Each row comes from the steps of one path. Every step used is in the known rows, and no mark comes twice. Write the path behind each row, first mark first.
Known rows
guki, fupo, nilif, mozugaz, sagav, depag: [  1   6   5  12 -19 -27 -37  10 -18  -8  16   1   0  12  -3  -1  -2  10
   5   0  12  28   5   1  11  32 -45  -4   1]
mozugaz, nilif, fupo, guki, depag, sagav: [  5   7   2  25  -3 -29 -11   9 -31 -25  20  -4  11   6 -13   3  19   6
 -18  18 -14  24  28 -11  30  17 -46  -5  21]
depag, sagav, mozugaz, nilif, fupo, varek: [ 11   1 -10   0 -15 -22 -26 -12 -36 -16   3   5   0 -11   0  14  29   6
 -20  -6  -1  14  15  11  35  37 -45   4   5]
botibom, varek, fupo: [ 29  12  -9 -10 -11 -32  -9 -13 -24 -14 -18   6  -2  -9  -7 -12  -5   7
  13  -2   0   7  13   5  20  24 -15  18  14]
botibom, varek, sagav, mozugaz, nilif, fupo: [ 16 -14 -13 -18  -7 -21 -21  12 -36 -14 -17   3 -10  -9 -19   1  40   5
 -11   2 -11  25  20   9  21  42 -41   5   8]
mozugaz, nilif: [  3  -3   0  -4 -15 -13 -14  -1 -15 -19   8   6   5   7   3  -3   4  15
 -11  -8  -2   5   6   2  10  13 -31   9   6]
varek, fupo: [ 21   8  -4  -5 -13 -25  -9 -16 -17 -16 -13   6  -6   0   2  -9 -15  10
   5  -2   1   7   5   7  16  15 -11  16  11]
guki, fupo: [  3  -1   3   2  -4 -20 -27 -11 -15 -16   5   9  12  -3   5  -7 -19  17
  -6 -12   0   3   5   7   6  18 -30  11  11]
botibom, varek: [ 20   6  -4  -1  -4 -23 -19 -13 -21 -13  -2   4   5  -9  -6  -8  -7  13
   6  -9   2  -1  10   7  21  19 -21  12   8]
varek, botibom: [ 15  -1  -2   3   1 -24 -19 -13 -15 -21   1   8   4   8   3  -7 -22  17
  -4 -17  -3  -4   8   2  21   6 -16  20   9]
gemu, guki, fupo, nilif, mozugaz, sagav: [-11  -1  13  10  -1 -30 -39  -4 -25 -12  15   4   5  15  -4  -4  -1  13
  -3  13   1  23   3 -11   3  34 -43   2  16]
depag, guki, fupo, varek, botibom: [ 11 -15   9  -3   1 -39 -23 -16 -15 -22   4  18  12  -5   3  -5 -35  26
 -12 -18  -7   6  14  20  15  27 -29  27  12]
fupo, nilif, mozugaz: [  9   4  -3   0 -17 -25 -24  -6 -22 -19  19   8   4  19  -3 -12   3   5
  -1  10   1  16   9   0   7  18 -38   4   8]
sagav, depag, guki, fupo, nilif: [ -3 -11  14  -4 -16 -21 -22  22  -3 -19  13  12  -1   3   0 -22   2  25
   4   2  -5  29  24  15   1  23 -41   4  15]
varek, sagav, depag, guki, fupo: [  7  -9  13  -4  -6 -18 -21  10  -7  -5   0  10 -13  -9  -7  -6  -9  23
   7 -14   1  20  16  26  11  17 -27   6  15]
botibom, varek, sagav, depag, guki, fupo: [ 15  -6   8  -8  -3 -24 -21  14 -14  -3  -6   9  -8 -18 -15 -10   0  19
  14 -15  -1  20  24  24  16  26 -30   8  17]
sagav, depag, guki, fupo: [ -2  -4  14   3  -9 -19 -18  12  -6 -10  12   7  -2  -7   1 -10 -17  25
   4 -11  -1  24  16  21   9  16 -30   7   8]
fupo, nilif, mozugaz, sagav, varek, botibom: [ 15   8  -1   8  -7 -48 -28 -18 -27 -18  -2   2   9  24 -10   5 -15  11
   4  -3  -4   2  -6 -12  10  32 -31  18   1]
mozugaz, nilif, fupo, guki: [  1 -12  -4   7 -11 -23 -12  23 -25 -40   8   2  10  11  -5 -11  15   6
 -20   9 -11  25  18  -6  19  11 -47   5   6]
guki, depag, sagav, varek, botibom: [ 22  20   2  21  10 -40 -15 -34 -23  -8   1   1  10   6  -9  13 -24  21
   4 -15 -13 -17  10  -2  23  16 -15  19  26]
nilif, fupo, guki, depag, sagav: [ 13  12   2  34   4 -34 -14  -5 -31 -22  16  -7   7  -1 -12   1  -2   9
  -8  15  -8  17  24  -4  37  12 -34  -4  20]
depag, sagav, mozugaz: [  8  20   1   5  -2 -14 -20 -20 -27   1   7   0 -10 -11   5   9   8   9
   0 -11   2   0   0   6  25  17 -18   0  -1]
mozugaz, sagav: [ 14   7   5  12  -6 -24 -23 -21 -15  -7   1  -4  -3  -5   1  10 -25  19
   0  -7  11  -2  -8   5  25  21 -15   6  -7]
depag, guki, fupo, varek, sagav: [ 18 -16   9  -8  -4 -30 -25 -19 -17 -12  -3  18  -2 -16  -6   0 -22  23
  -7 -13   0   5  10  32  14  35 -28  17  16]
depag, guki, fupo, varek: [  9 -11  10  -3  -7 -32 -22 -18 -15 -17  10  14   8 -13   2  -3 -30  27
  -8 -10   0   8   9  27  12  32 -32  17   9]
fupo, nilif, mozugaz, sagav, depag, guki: [  4   6  12   9 -21 -30 -20  11 -14  -5  22  -2 -14  10 -10   1  -2  17
  11  14   8  34   8  10  18  28 -35  -5 -10]
mozugaz, nilif, fupo, guki, depag: [  4 -11   1  18  -5 -29  -5  20 -26 -35  19  -4   6  13 -17  -5   7  14
 -23  21 -19  30  25  -2  20  20 -45   2  15]
mozugaz, nilif, fupo, varek: [ 16 -18 -11  -3 -19 -28 -25  -7 -23 -32   1  10  11   0  -1   2   2  14
 -22  -4   0  12  17  15  24  29 -44  14  13]
guki, fupo, varek, sagav: [ 24 -11  -1  -5  -5 -25 -33 -25 -20 -14 -10  16   1 -11  -2   3 -20  16
  -8 -22   6  -7   5  25  18  30 -27  17  20]
sagav, mozugaz, nilif, fupo, varek, botibom: [ 13 -20 -12  -9  -8 -29 -22  -1 -31 -32  -3   8  -1   5  -2   5  10  13
 -26 -10 -13  17  16  13  26  35 -42  19   4]
botibom, varek, sagav, mozugaz, nilif: [ 15  -4  -5 -22  -6 -12 -16   6 -31  -4 -10   3 -17  -8 -16   3  34   7
  -4  -8  -8  10   8  11  16  35 -29   6   3]

Which path is each row?
[ 29  31   1  16   2 -39   1  -9 -34 -10  -1  -3  -3  -8 -17  -3   4   3
  12  14  -8  11  24  -6  34  22 -17   5  22]
botibom, varek, fupo, guki, depag, sagav
[ 33  -7  -4  -3  -7 -22 -25 -27 -19 -14 -10  11  -9  -8  -4   6 -18  16
  -4 -19   7 -13   3  28  27  22 -15  15  14]
fupo, varek, sagav
[ -9 -13  12  -2   1 -19 -32   2 -13 -25   6  14   7  11   3 -22   5  23
  -3   4 -11  13  16  -4  -4  20 -37  10  36]
gemu, guki, fupo, nilif
[ 10  10   2  14 -22 -25 -28   7 -17  -8  16  -4 -11  15  -6   2  -1  10
  11   3  14  22   4   2  21  24 -34  -5  -5]
fupo, nilif, mozugaz, sagav, depag
[ -3   8  15  16 -12 -30 -25   5 -17   3  20  -2  -4  -4  -6   8 -22  16
   6  -3  12  33   2  12  15  29 -35  -2 -12]
nilif, mozugaz, sagav, depag, guki, fupo
[ 20  10   4  14  -3 -33   7  -2 -24 -22   4  -4 -10  10 -13  -7 -18  12
   1  16 -12  17  13   4  18  16 -12   9  15]
varek, fupo, guki, depag
[ 16  -2  -1  -9  -1 -11 -19 -11 -24  -4  -7   1 -24  -5  -6   6   2  13
  -2 -10  -4   3  -2  19  18  23 -13   5   0]
varek, sagav, mozugaz
[ 25  18  -8  -6 -20 -45 -19 -10 -32  -9  -9   1  -3   4 -16  -5   8  -2
  15  20   7  23   8  -7  19  47 -30   7   0]
botibom, varek, fupo, nilif, mozugaz, sagav
[ 11 -16  -1 -19  -9 -14 -28  -5 -29 -10  -6  12 -11  -7  -3  10  13  14
 -21 -18  -5   9   3  24  10  46 -39  11   8]
guki, fupo, varek, sagav, mozugaz, nilif
[ 19  21   6  30  15 -42  -7 -17 -29 -19   6  -3   9  11 -12   7 -19  15
   1 -10 -19 -12  10  -9  25   7 -17  15  23]
fupo, guki, depag, sagav, varek, botibom
[ 21  12  -9  -9 -23 -42 -13 -14 -28 -23 -11   9   2  21  -9 -11   0   0
  11   9  -8  12   3  -2  -5  29 -29  19  17]
sagav, varek, fupo, nilif, mozugaz
[-10  11  15  10   8 -10 -12  -5 -29   3  22  -4 -18   3  -9  14  28  21
 -11   9 -16  14  14  -1  18  24 -26  -3  25]
gemu, guki, depag, sagav, mozugaz, nilif
[ -3  -6  13  -3  -4 -25 -19  -6 -12 -13  11  11   9  -8   1 -11 -21  23
  -5  -3  -5  16   9  14   3  23 -31  11   7]
depag, guki, fupo
[ 28 -11   7  -2 -12 -22 -16  -4  -9  -8  -1  10 -24 -10  -9   3 -16  25
   7 -18   7   7  14  40  31  19 -16  11  11]
fupo, varek, sagav, depag, guki
[ 10  -9  10   2 -13 -25 -22  -1  -8 -14  11  12  -2 -12   1  -4 -27  28
   1 -18   5  15  16  35  17  25 -32  12  10]
sagav, depag, guki, fupo, varek
[  7  -7  -1 -17  -9  -6 -15   2 -25  -7  -4   4 -21   2  -7   6  24  11
 -12  -8  -8  10   1  12  11  26 -25   4   1]
varek, sagav, mozugaz, nilif
[  1  17   6   7  -4 -13 -11 -10 -28   4  22  -5 -12  -1  -8  17  20  15
 -12   5 -10  11  10   4  20  30 -29  -4   8]
guki, depag, sagav, mozugaz, nilif
[  9  12   2  27   7 -28 -11   1 -38 -14  16 -11  -7  -3 -13   8  13   8
 -12  18 -15  24  19   0  35  25 -34  -8   8]
nilif, fupo, guki, depag, sagav, mozugaz
[ 18   9   4  12  -6 -34 -22 -28 -19  -9 -12  -5   4  -4  -5  15 -31  22
   5 -14   4 -13 -16   5  15  27 -14  15  -3]
mozugaz, sagav, varek
[ 20   6   2  12   3 -41 -21 -28 -19 -15 -16  -1   6   5  -5  12 -36  22
   3 -21  -2 -16 -11  -3  19  22 -12  24   0]
mozugaz, sagav, varek, botibom
[ 18  15  -1  15   0 -46 -23 -27 -29  -9  -3  -3   9  14  -9  16 -33  10
   3 -16   0  -5 -14  -6  17  23 -21  20  -7]
nilif, mozugaz, sagav, varek, botibom
[ 20  24   3  22   2 -33 -15 -35 -22  -2   5  -3   8  -1 -10  15 -18  20
   5  -6  -8 -14   4   4  18  21 -18   9  23]
guki, depag, sagav, varek
[ 16  10  -7  -9 -24 -32 -15  -7 -25 -19   2  10  -4  19  -4 -16   6  -2
   7  16   0  24  11  -2   6  24 -30  10  13]
varek, fupo, nilif, mozugaz
[ 11  15   2  15 -10 -29 -24 -21 -26  -1  13  -5  -1   4  -5  13 -22   7
   0   0  13   9 -11   2  23  24 -24   2 -14]
nilif, mozugaz, sagav
[ -6  -5  10  -6 -14 -32 -24   3 -20 -17  25  14  12  10  -5 -18   0  11
  -5  16  -7  33  16   4  -7  32 -50   5   9]
depag, guki, fupo, nilif, mozugaz
[ 11  -5  15  11 -12 -31 -26  -5 -10  -5   7   4  -5 -16  -1  11 -32  30
   3 -15  13  15   5  30  25  39 -28   8  -4]
mozugaz, sagav, depag, guki, fupo, varek
[ 30   1  -6  -8  -1 -22 -22 -14 -23  -8 -15   6  -5 -11 -14  -4   0  10
   8 -12   2  -4  11  12  24  21 -17  11  14]
botibom, varek, sagav
[ 12 -12  10   2  -4 -32 -22   1 -10 -19   6  16   1  -4   3  -6 -30  28
  -1 -26  -1  13  21  27  20  21 -29  22  13]
sagav, depag, guki, fupo, varek, botibom
[ -1   1   0  -2 -14 -27 -33  -3 -23 -19  19  12  15  16   0 -15   1   5
  -6   7  -2  21  10  -2  -3  28 -49   5  13]
guki, fupo, nilif, mozugaz
[ 16  20   5  22   1 -23 -17 -28 -20   0  17  -1   0  -5  -5   9 -13  18
   0   1   0  -4  13   5  28  16 -18   1  19]
guki, depag, sagav
[ -3   6  -2   9  -7 -19 -15  17 -38 -24  10  -3  -1   0  -3   3  41  -2
 -19   8 -11  27  15 -10  27  19 -48  -5   1]
depag, sagav, mozugaz, nilif, fupo, guki
[  2   7  -2  10  -6 -21 -16  -3 -33  -7  16  -6  -4  -2 -11  14  29  12
 -19  15 -13  26  22   2  26  35 -43  -5  13]
guki, depag, sagav, mozugaz, nilif, fupo
[ 11  21   5  15   4 -18 -14 -24 -27   6  17  -7 -14  -8  -7  16   0  17
  -3   4  -6   5   6   9  27  27 -17  -3   8]
guki, depag, sagav, mozugaz
[  1  -8   4  -5 -11 -22 -31  -2 -13 -26   7  14  13   6   4 -19  -1  17
  -5   1  -4  10  14   1  -1  27 -40   9  19]
guki, fupo, nilif
[ 13  22   9  30   6 -25  -8 -12 -26 -11  21  -6   0   1  -8   5 -10  13
  -2   6  -6   3  14  -4  30   7 -21  -3  15]
fupo, guki, depag, sagav
[ 11  -7  -4  16  -4 -29 -16   9 -25 -37   4  -1   8   5  -5 -12  -6   8
 -10   6  -7  19  15  -1  25   7 -35   6   7]
nilif, fupo, guki
[  4  -2  13  17  12 -19 -12 -13 -16 -11  16  -2  -8   8 -11   0 -20  31
  -3   8 -11   6  13   9  16  13 -13   8  32]
gemu, guki, depag
[ 31   2  -5  -3  -6 -15 -21   5 -17  -5 -12   3 -16 -10 -14  -5   4  13
  18 -20   7   3  17  19  30  14 -18   6  16]
botibom, varek, sagav, depag
[ 25 -10   0   0  -9 -18 -33  -6 -14 -12  -8  12  -9  -9  -2   2 -17  18
   2 -31  10   1  11  33  22  24 -28  11  20]
guki, fupo, varek, sagav, depag
